Every row comes from one small tree of marks. The marks that hang from a mark follow it in brackets, in the order of their numbers. Every link used is in the known rows. Which tree was each row made from?
(in the rows, 128 means zero)
Known rows:
q_812[q_86[q_156[q_706[q_847]]] q_284]: [182 144 135 138 140  91  86 112 155 190  95  91 188 133 137 108 127  61
 156 129 103  98 154  99 193 127 118  63 110 125 127 197 150 152  84 149
 128 117 144 150 140 149 102 184 124 116  95  55 141 122 130 175 132 173
 131  94 132 169 118 136  90 125 132  77 160  67 141  94 113 137 136 107
 168  81  88 128 115 105 126 117 131 161 146 128]
q_812[q_86[q_156[q_615 q_706]] q_284]: [184 143 134 141 140  93  90 114 157 182 102  92 177 122 139 114 105  54
 124 138 104  98 139 107 186 129 119  65 112 128 131 191 148 147  73 142
 130 122 148 133 141 149 139 171 119 116  88 139 158 163 142 168 114 169
 143  86 207 162 123 136  87 132 137  72 166  72 153  96 115 139 135 103
 167  91  90 142 128 101 117 125 144 138 153 129]
q_636[q_615[q_706]]: [119 119 158 119 139  91  95 144 164 112 128  98 176 123 131 124  88 186
 143 160  87 112 153 109 133 106 113  52 122 143 134 149 140 140  92 145
 139 131 132  80 125 148 156 171 133 134  73 167 113 148 117 179 133  80
 147 110 120  83 124 147  92 127 148  75 142 121 149 106 107 173 144 179
 114 114 100 112 119  99 117 125 133 134 158 137]
q_156[q_706[q_847[q_636]]]: [107 130 142 117 130 102  88 117 147 139  97  92 157 135 136 107 101 134
 191 149  96 102 139 105  85 116 115  79 116 124 128 166 144 155  93 153
 136 113 125 147 137 152  98 178 127 127  87  67 166  96 137 160 137 164
 132  88 135 101 121 141  95 120 162  84 140 105 141 103 109 134 136 116
  95 135  97 121 124 120 131  72  97 138 128 131]
q_636[q_357 q_615[q_706] q_847]: [122  98 165 117 140  84  67 154 161 114 156  94 197 118 131 114  97 195
 151 163  70 117 136 101 139 114 100  57 120 145 134 144 142 148  96 122
 154 155 120 117 127 153 117 164 140 162  87 174 110 130 113 190 140  86
 138 116  94  97 130 160  87 139 153  86 109 133 156 104 102 168 152 252
 128  93  95 118 125  89 121 152 127 127 169 139]
q_156[q_615[q_636[q_357 q_847] q_706]]: [116  59 150 127 126  89  69 168 159 111 134  94 177 119 129 126  75 210
 159 189  74 118 121 105 129 128 114  64 116 151 137 151 136 156  95 145
 150 148 131 174 110 139 128 179 128 145 101 174 119 140 111 202 134  89
 145 108 130 116 128 157  90 140 211  84 106 126 138 133 105 141 140 194
  85  97 153 127 126  67 107 150 135 135 160 141]
q_812[q_86[q_156] q_284]: [184 139 140 131 137  86 111 110 147 198  96  91 192 121 135 127 107  47
 132 136  94  93 155  97 207 119 119  52 112 130 128 191 148 146  85 144
 122 119 150 141 144 150 132 173 128 120  94 135 135 161 122 181 138 142
 164 112  86 152 125 137  92 125 134  75 169  84 156  93 108 156 138 102
 171  79  79 114 118 111 120 117 133 144 153 121]
q_812[q_86[q_156[q_706]]]: [119 146 162 131 141  94  96 104 155 180 103  88 183 120 135 117 103  42
 128 142 111  98 165  95 193 129 115  58 112 124 131 184 145 140  71 151
 122 121 140 137 138 156 148 172 127 118  89 160 152 153 142 163 121 163
 139  93 130 147 118 140  92 130 136  73 162  97 152  99 111 134 129 109
 154 102  95 130 119  97 115 124 125 137 154 133]
q_847[q_636[q_615]]: [112 139 159 106 130  95  98 120 144 148 121  89 168 121 132 122  81 156
 168 155  88 101 132 103  97  94 114  71 122 131 129 155 141 144 100 146
 141 115 124  69 142 151 121 164 134 142  91 160 164 137 134 159 141 138
 165 104 131  76 129 146  89 122 169  82 143 121 156 100 106 156 141 162
 112 127  92 113 129 125 127  66 109 115 147 125]
q_86[q_156[q_615[q_636] q_706]]: [121  99 142 135 131 104  89 128 160 164 107  92 157 124 135 132  79  84
 141 186 113 108 152 103 179 124 114  69 112 134 133 160 130 153  90 163
 133 113 143 142 119 145 178 183 119 119 104 162 150 135 141 156 115 165
 143  85 212  95 126 142  88 133 200  74 156 102 129 132 113 115 127 101
 119 122 179 137 121  83 101 126 135 133 145 126]
q_86[q_156[q_706]]: [124 130 146 130 143 100  95 107 160 168 109  96 173 126 136 120  92  38
 133 161 109  99 170  99 192 125 110  64 116 131 131 156 137 149  87 161
 120 121 140 144 137 155 163 175 126 121  86 154 140 129 139 164 130 156
 136  92 128  88 126 142  93 130 135  74 150 112 147 106 112 135 132 105
 143 119 110 126 120 109 114 135 123 134 150 124]
q_615[q_636[q_357] q_706]: [114  72 145 124 124  89  88 146 157 117 117  95 185 120 130 137  84 195
 156 179  81 114 157 113 139 124 115  52 117 149 134 156 137 153  98 150
 140 120 131 172 107 144 172 179 126 126 101 171 111 142 109 210 131  82
 146 121  74  89 129 150  94 128 212  79 146 121 134 139 104 150 136 193
  88 113 149 112 126  74 107 129 127 140 161 133]
q_615[q_636]: [108  99 147 122 126  95 113 131 159 122  98  91 176 124 127 139  81 174
 155 167  87 104 150 103 136 112 122  51 114 132 132 160 136 153  96 176
 127 111 137 147 121 138 170 181 123 123 111 154 125 146 111 188 141 139
 162 110  87  90 127 142  96 123 204  76 147 111 135 136 107 127 137 104
  79 112 147 105 111  99 103 123 117 140 136 129]
q_156[q_615[q_636]]: [107  91 143 123 127  99 103 132 166 116 101  91 162 123 130 138  75 167
 154 176  90 108 130 106 122 117 124  58 114 131 133 158 135 149  93 175
 132 113 139 135 120 135 175 180 119 123 104 156 135 149 121 177 131 135
 168 100 161  95 127 144  92 125 207  75 148 104 137 137 112 131 133 103
  79 114 156 118 114 100 103 124 124 135 130 129]
q_86[q_156[q_615 q_706[q_847[q_636]]]]: [118 126 144 127 134 104  73 115 151 192 102  93 149 133 141 103 103  40
 184 176 116 104 132 101 138 120 111  95 116 128 129 166 136 155  90 154
 135 113 136 131 138 151  91 181 129 130  84  77 182  88 157 125 121 164
 139  84 213 103 123 141  86 125 154  83 140  99 137 101 113 133 126 108
 145 143 118 138 126 104 128  74 115 133 138 123]
q_615[q_636[q_847]]: [114  83 153 121 125  95 101 147 157 123 114  90 176 121 125 134  80 185
 152 170  78 104 142  91 135 119 116  51 112 132 134 155 137 155 101 172
 131 137 131 162 118 146 124 178 128 142 119 159 125 139 103 187 152 144
 153 108  70 118 125 147  94 132 210  83 110 120 141 134 106 118 142 104
  77  91 147 107 112  98 106 140 116 136 132 134]
q_86[q_156[q_615 q_706]]: [124 121 141 132 144 101  89 112 166 155 108  95 164 127 142 117  92  34
 133 168 112 102 152 104 182 124 105  72 116 125 131 155 133 147  85 157
 124 123 142 134 138 152 168 172 121 122  79 157 146 136 149 155 119 153
 141  83 205  88 127 140  89 135 135  74 148 106 148 106 113 136 131 104
 139 127 113 138 123 107 113 133 127 130 147 123]
q_706[q_847]: [110 119 145 123 141  94 101 112 166 115  96  95 175 135 133 117 109 122
 170 157  86 100 144  96 128 124 118  58 117 126 130 159 141 148  95 171
 124 117 135 140 139 147 126 178 130 127  87  67 118  95 116 181 153 134
 159 106  89  96 125 138  97 120 139  77 132 100 141 108 107 147 139 111
 107 112  88 105 104 121 123 134 103 155 125 125]
q_156[q_615[q_636[q_357 q_847]]]: [112  74 151 120 127  90  76 140 160 114 127  86 175 119 129 128  83 179
 162 181  72 110 112 100 129 120 110  63 111 136 134 153 136 158  95 156
 148 138 129 170 123 142 133 174 127 151 120 163 131 133 117 192 139 144
 161 103 144 111 132 155  89 135 215  86 101 118 142 133 106 126 143 171
  86  91 153 124 123  89 106 152 122 128 149 130]

Which tree is each row?
[118 118 166 110 141  86  78 128 157 118 149  89 191 118 129 114  98 170
 154 154  66 112 126  93 133 107 102  54 116 131 132 143 141 150  95 135
 149 145 121 112 143 155 117 154 140 164 101 164 123 127 121 186 145 142
 155 109 102  95 132 156  87 135 155  85 101 129 162 102 102 153 154 229
 132  86  94 118 119 110 119 149 114 122 155 128] => q_636[q_357 q_615 q_847]
[129 100 148 136 140  95  87 140 167 169 105  99 171 131 140 115 101  53
 161 188 107 108 155 102 185 129 109  73 119 143 131 157 136 148  92 154
 132 127 147 140 122 143 130 188 127 126  69  81 125  94 127 150 133  81
 151 105 159 106 124 141  89 128 126  75 135 101 131 105 113 167 127 124
 157 126 117 124 112  91 122 133 137 155 144 122] => q_86[q_156[q_615[q_706[q_847]]]]
[110  96 142 121 128  91  70 142 148 141 109  94 162 130 138 107  97 141
 200 177  89 110 116 115  88 125 111  86 123 147 130 161 141 152  95 134
 151 121 132 152 128 147  94 173 131 136  75  88 146  93 131 172 129  84
 148 107 153 100 127 148  89 122 168  85 132 113 139 102 106 170 138 205
 113 134  97 127 131  94 134  78 115 135 155 130] => q_156[q_615[q_706[q_847[q_636[q_357]]]]]
[121  89 148 129 128  98 106 127 161 177 106  90 170 123 132 138  80  72
 145 187 106 107 150  99 186 119 112  64 113 136 130 161 133 151  95 175
 126 113 149 135 121 137 171 185 124 125 106 166 140 140 132 152 129 139
 169 101 165  91 128 144  89 126 197  75 144 105 132 133 112 128 127  96
 123 117 169 121 118  89 103 125 128 133 144 120] => q_86[q_156[q_615[q_636]]]
[123 128 145 130 145 101  87 109 164 167 101  94 172 134 137 112 117  36
 157 160 109 104 163  91 186 124 111  65 114 128 128 160 137 153  91 164
 121 116 138 146 137 150 130 182 129 124  87  75 134  87 139 146 135 165
 133  92 139 100 121 140  94 124 129  76 144 100 134 103 111 136 132 108
 150 119 113 123 110 107 120 133 114 154 139 124] => q_86[q_156[q_706[q_847]]]
[113  73 148 125 125  89  81 150 159 119 113  92 182 132 129 128 102 202
 182 177  80 118 148 108 133 122 116  55 115 147 133 163 138 158 102 152
 144 115 133 177 108 137 139 190 128 126 103  84 104  99 105 203 136  89
 145 121  80  97 123 151  95 120 201  84 140 108 120 137 104 150 137 200
  99 112 153 108 117  71 114 125 124 162 148 137] => q_615[q_636[q_357] q_706[q_847]]
[179 111 138 135 126  90 102 131 150 196  97  89 181 120 130 134  97  97
 138 159 100 100 135 104 192 118 124  60 108 133 129 196 144 149  87 155
 131 111 154 140 124 137 143 184 121 117 114 142 147 170 123 174 124 153
 170 104 164 162 128 140  88 126 192  74 161  72 138 124 112 134 132  95
 145  82 140 124 120  85 108 111 148 141 148 124] => q_812[q_86[q_156[q_615[q_636]]] q_284]
[121 118 159 123 140  89  87 145 170 109 124  96 175 132 131 115 107 192
 169 167  83 113 150 105 130 114 111  57 122 141 132 156 139 145  92 145
 144 127 131  81 124 143 123 183 135 135  74  82 106 100 111 174 139  84
 144 108 122  95 124 144  91 121 145  78 137 108 138 106 107 172 143 185
 114 113 102 110 111  99 124 126 124 154 149 138] => q_636[q_615[q_706[q_847]]]
[126  86 150 133 131 102  76 143 161 168 123  89 162 121 134 123  86  91
 143 186 103 110 142  93 179 136 109  75 109 136 134 157 133 159  93 165
 130 139 139 159 118 144 131 182 124 138 114 165 152 135 136 145 129 171
 133  85 193 119 124 150  86 139 198  82 114 113 134 131 112 103 132 100
 116 104 180 136 121  79 101 144 135 131 145 134] => q_86[q_156[q_615[q_636[q_847]] q_706]]
[105 135 160 103 133  88  75 114 142 148 128  87 173 131 132 108 107 163
 204 160  82 109 121 102  96  97 106  74 119 130 126 159 143 151 100 133
 154 109 121  94 144 150  89 165 144 151  96  83 153  86 136 172 136 148
 162 111 127  80 131 153  87 116 176  89 128 115 144  96 104 165 145 235
 130 120  97 116 127 115 136  71  98 128 146 118] => q_706[q_847[q_636[q_357 q_615]]]
[102 123 138 118 131  99  59 110 153 131 111  91 155 131 141 102 104 126
 197 163  93 108 109 112  79 128 109  88 118 125 128 163 143 155  87 141
 149 114 123 152 141 150  98 171 127 135  87  77 166  90 149 168 121 161
 138  87 208  95 127 147  88 123 170  85 134 105 142 100 108 143 138 186
 110 132 100 142 132 112 134  82 107 127 143 128] => q_156[q_615 q_706[q_847[q_636[q_357]]]]
[109 138 161 110 133  93  88 119 146 149 115  89 165 132 129 113 106 168
 199 156  87 106 129  98  92  96 118  76 118 127 126 163 143 149 100 151
 146 109 125  78 143 147  92 170 139 144  94  74 155  91 131 149 141 147
 161 104 134  89 125 146  89 116 168  83 135 108 142 100 106 157 142 166
 119 122  97 110 121 121 133  63  97 133 135 125] => q_706[q_847[q_636[q_615]]]
[108 144 156 109 133  94  58 114 147 137 134  89 167 132 135 101 109 170
 200 149  87 115 121 107  86 104 104  81 117 128 127 162 142 153  93 129
 159 110 117  99 143 153 100 165 137 147  99  86 165  83 148 165 123 173
 132  92 171  83 128 153  86 119 175  88 133 111 144  98 104 148 143 237
 121 124 103 131 134 114 134  72 100 133 153 125] => q_156[q_706[q_847[q_636[q_357 q_615]]]]
[112 111 147 119 129  95  92 144 144 152  98  99 165 132 134 115  97 149
 196 164  88 101 150 104  97 120 118  73 122 143 132 163 144 152 103 147
 136 121 129 146 126 148  86 183 132 130  74  77 141 101 121 167 143  82
 145 114  84 101 122 141  96 121 157  84 141 115 137 104 108 162 135 136
 103 138  93 106 122 102 132  69 111 145 145 138] => q_615[q_706[q_847[q_636]]]
[108 134 158 103 129  89  86 110 141 147 132  88 175 119 132 117  91 156
 178 152  82 107 122 110  98  99 108  73 121 130 128 154 141 147  98 134
 151 113 119  90 145 154 124 153 140 150  94 168 158 126 139 178 134 140
 166 111 123  68 134 155  88 125 182  84 143 126 158  99 101 163 146 231
 128 121  89 116 138 115 128  75 104 109 162 121] => q_847[q_636[q_357 q_615]]
[120 113 157 117 140  84  80 136 164 109 143  95 185 120 133 122  95 193
 147 156  79 117 145 111 139 111 106  54 123 146 132 148 143 142  93 130
 151 129 124 103 129 151 157 161 134 143  77 172 111 138 117 194 130  82
 149 117 114  72 131 153  90 130 151  78 142 126 153 105 103 180 148 250
 126 110  96 119 127  91 121 132 130 133 169 131] => q_636[q_357 q_615[q_706]]
[104 118 148 108 127  93  83 108 142 153 107  88 175 130 134 112 108 131
 201 154  84 102 126 103 102 113 112  75 119 129 126 161 143 155  99 147
 139 108 126 156 144 152  92 168 137 139  96  76 154  87 132 171 146 139
 161 112  84  87 130 148  95 119 177  86 135 113 144 103 104 154 143 185
 120 126  88 112 125 118 137  75  94 131 140 123] => q_706[q_847[q_636[q_357]]]
[108  94 141 128 128  95  65 126 169 101 111  91 162 133 133 118  99 174
 182 171  86 118 120 109 112 125 115  67 111 129 132 166 137 161  90 157
 150 109 131 165 123 140 149 186 119 126 112  81 132  93 134 187 115 169
 137  88 206 102 126 146  89 123 209  81 137  93 123 132 109 124 137 178
  86 117 167 139 120  86 115 134 118 153 133 135] => q_156[q_615[q_636[q_357]] q_706[q_847]]
[131 102 146 134 140  96  94 138 161 168 109  99 171 121 139 124  88  54
 134 179 106 104 156 107 191 132 109  68 120 145 133 151 136 142  90 148
 124 132 148 135 124 147 157 177 126 124  68 167 128 140 133 157 126  73
 154 106 155  93 127 141  91 131 131  72 145 115 144 107 113 164 129 124
 152 128 109 124 121  88 113 130 142 134 158 129] => q_86[q_156[q_615[q_706]]]
[123 133 165 126 140  92 103 107 158 191 101  85 182 118 136 121  95  28
 128 159 111  97 142  95 189 121 112  64 114 130 129 179 141 136  74 157
 126 121 149 122 142 148 149 165 132 123  84 159 152 158 140 152 123 139
 175 101 165 147 123 138  90 127 140  70 156  93 155  97 114 152 127 103
 157 104  96 124 118  98 114 123 127 131 146 124] => q_812[q_86[q_156[q_615]]]
[123 146 159 121 137  98  76 116 145 196 122  88 159 131 136 105 112  83
 188 171 111 107 148  98 148 102 107  84 117 130 127 164 139 152  98 141
 143 110 126  82 141 152  93 174 138 142  91  81 172  85 151 129 123 176
 136  90 179  91 124 146  84 121 159  85 141 105 135  96 109 142 133 163
 159 134 121 128 127 109 130  63 110 134 148 123] => q_86[q_156[q_706[q_847[q_636[q_615]]]]]
[111 105 148 117 128  88  77 135 142 151 110  95 181 131 137 110 105 155
 200 164  85 109 133 110  98 126 114  75 122 145 129 160 146 154 100 132
 146 120 127 164 128 150  85 175 135 138  80  81 142  90 126 181 142  82
 142 120  78  92 126 149  93 122 171  87 134 120 139 104 104 169 138 205
 115 132  90 114 130  95 136  74 111 140 160 133] => q_615[q_706[q_847[q_636[q_357]]]]
[188 120 136 142 138  86  98 140 151 193 103  97 182 119 138 122  99  73
 129 157  99  99 146 112 196 128 117  62 116 147 132 188 148 142  84 138
 134 131 153 132 131 145 129 178 125 116  74 145 132 170 123 172 122  84
 156 110 151 160 126 138  88 135 128  72 162  82 152  94 112 170 135 121
 167  90  81 128 126  83 122 117 160 141 168 133] => q_812[q_86[q_156[q_615[q_706]]] q_284]
[114  67 143 128 124  92  83 149 162 111 121  97 169 119 133 134  76 191
 156 185  82 117 129 120 130 124 114  58 118 150 135 156 135 150  93 148
 150 123 136 162 108 137 175 181 121 126  96 173 122 145 115 208 121  81
 151 112 151  90 130 152  90 131 213  78 144 114 135 136 106 150 137 193
  90 115 155 125 127  67 107 131 139 134 156 139] => q_156[q_615[q_636[q_357] q_706]]
[122 124 144 136 144 104  79 111 168 161 105  94 163 133 141 106 109  34
 161 172 112 107 149 100 173 126 106  75 114 125 129 161 136 150  85 160
 127 118 143 138 139 147 132 182 123 124  83  74 143  90 148 137 124 161
 139  83 210 104 123 139  89 126 127  76 141  93 134 106 114 137 129 108
 144 123 125 137 112 109 120 132 124 150 137 122] => q_86[q_156[q_615 q_706[q_847]]]
